(in the rows, 128 means zero)
Known rows, with every step that occurs:
dazo nikuf bunu: [100 122 119 159 147  96 137 144 110 127 135 199 102 105 123 132 155 121
 127 129 151 116 121 163]
vetek palen dazo: [126 183 160 114 128 143  94 149 143 157 140 110 171 148 138 102 116 112
 113 147 116 133 163 127]
subi lupeb vetek palen dazo nikuf bunu: [123 125 133  86 147 140 119 128 147 114 121 109 143 133 115 125 180 175
 124  92 117 149 182 130]
dukola vetek palen dazo nikuf subi lupeb: [186 122 113 114 160 142 105 100 166  85 131  55 117 121 133 145  97 123
 127 107  54 129 149  70]
palen dazo nikuf bunu bopa: [ 87 137 143 148 163 122 130 174 145 148 121 209 109 139 121 101 197 157
 123  77 163 106 163 173]
dazo palen vetek kisos: [114 127 102 150  66 148 129 117 138 135 131  56 175 144 146 143  33  62
 164 204 110 166 104 169]
subi lupeb vetek palen dazo nikuf: [142 141 139  90 124 145  92 109 136 125 123 112 133 143 123 132 186 134
  93 108 111 151 178  96]
nikuf dazo palen vetek kisos: [ 67 123 111 136  64 152 128 145 123 138 101  43 192 165 155 119  37  74
 202 195 103 161 120 181]
kisos vetek palen dazo nikuf bunu: [111 137 175 122 144 131 113 169 161 124 134 160 133 172 159 124 152 159
 162 145  90 141 157 174]
dukola vetek: [132 126 148 138 119 123 130 119 122 152 137 106 152 134 144 132  71  88
 114 129 126 127 105 146]
bopa bunu nikuf dazo: [ 62 139 106 140 156 109 164 169  66 151 107 199  81 122 116 113 149 164
 146  85 188  78 123 133]
lupeb vetek kisos: [132 122 163 111  77 129 156 113 123 159 152 139 168 149 140 138 142 132
 128 150 132 160 104 149]
bopa bunu nikuf subi lupeb vetek palen dazo: [177 122  99  83 169 142 165 106 125 101 122  99  95 106  89 127 152 221
 113  54 147  91 135  56]
subi lupeb vetek kisos: [141 104 140  93  98 119 157  85 118 143 158  86 159 127 117 147 136 156
 115 119 122 171 120 125]
kisos vetek: [127 110 180 135 116 109 127 124 109 147 149 148 136 142 144 130 118 118
 113 156 137 140  89 155]
dazo nikuf subi lupeb vetek: [175  66 106 119 137 107 134  71 105  88 123 136  90  78  98 151 178 128
  86  96 142 124  88  74]
dukola vetek palen dazo nikuf subi: [169 144 133 128 137 151 104 126 173 103 121 105 126 141 157 133 102 102
 141 134  59 116 141  93]
palen vetek: [130 118 122 145  95 115 121 116 135 156 130 107 154 111 123 129  71  94
 115 171 157 145  98 153]
bopa bunu: [102 138 104 161 144 106 157 138 104 169 151 178 121 112 118 113 118 134
  94 110 186 114 113 128]
dukola vetek palen: [142 160 144 135 119 139 121 129 130 137 151  81 166 142 157 127  50 114
 126 146 110 130 121 134]
kisos vetek palen dazo nikuf subi: [169 123 166 130 136 131 108 130 158  98 132 149 111 154 160 133 145 131
 141 159  73 127 121 107]

Rows:
[190 113 141  75 139 146 124  95 149 108 126  43 170 114 105 114 124 164
 103 101 108 134 131  73]  nikuf subi lupeb vetek palen dazo
[102 170 139 148 165 138 121 182 159 136 132 188 121 149 130  92 171 186
 139  91 146 109 178 172]  vetek palen dazo nikuf bunu bopa
[174  77 123  93 135 127 119  84 132 107 106 122 108 101  99 141 198 120
  90  92 116 132 125  73]  palen dazo nikuf subi lupeb vetek
[149 119  84 159 171 100 184 124  92 113 135 192  54  75  98 136 129 168
 119  91 186  62  78  87]  bopa bunu nikuf subi
[131 126 125 137  76 119 144 110 154 155 155  94 164 136 140 149  60 114
 157 188 120 170 101 164]  palen vetek kisos
[ 54 133  67 149  96 147 170 162 107 131  97 103 123 155 140 139  64 131
 211 147 142 121 123 165]  bopa bunu nikuf dazo palen vetek kisos
[109 150 144 134 124 125  91 137 130 153 118 183 110 138 132 132 189  67
 100 141 124 127 155 123]  palen dazo nikuf
[ 67 114 102 144  87 149 105 148 104 133  78  55 184 140 140 102  49  49
 165 172 141 136 109 169]  nikuf dazo palen vetek
[ 98 123 123 176 162 106 148 159 118 136 138 230  91 110 118 107 174 166
 120  83 188 100 127 177]  dazo nikuf bunu bopa
[ 69 123  98 136  98 143 110 148  86 113  63  82 124 131 129 127  72  70
 173 163 157  99 106 156]  bunu nikuf dazo palen vetek
[170  90 133  85 116 134 141  83 155 106 125 111 121 129 115 159 186 142
 126 115  71 158 134  81]  palen dazo nikuf subi lupeb vetek kisos
[139 140 180 134 120 124 117 136 120 139 160 128 151 152 157 123  91 147
 132 164 121 144 106 153]  kisos vetek palen
[189  96 105 119 135 122 128  80 116  79 136 116 106  89 115 146 153 157
  98 112 126 126 104  72]  dazo nikuf subi lupeb vetek palen
[177 132 106 118 164 125  99 105 143  88 132  98 102  99 113 133 143 133
 112 120  86 124 151  63]  vetek palen dazo nikuf subi lupeb
[106 147  96 154 156 101 164 140  82 147 140 208  68 104 105 136 142 152
 106  98 200  82 114 119]  bopa bunu nikuf
[121 181 144 136 127 137  82 146 141 143 135 162 120 147 143 124 162  95
 115 153 106 134 176 119]  vetek palen dazo nikuf
[ 93 134 138 130 149 118 118 158 140 142 118 181 120 131 125 123 176 110
 127 123 127 121 160 157]  palen dazo nikuf bunu
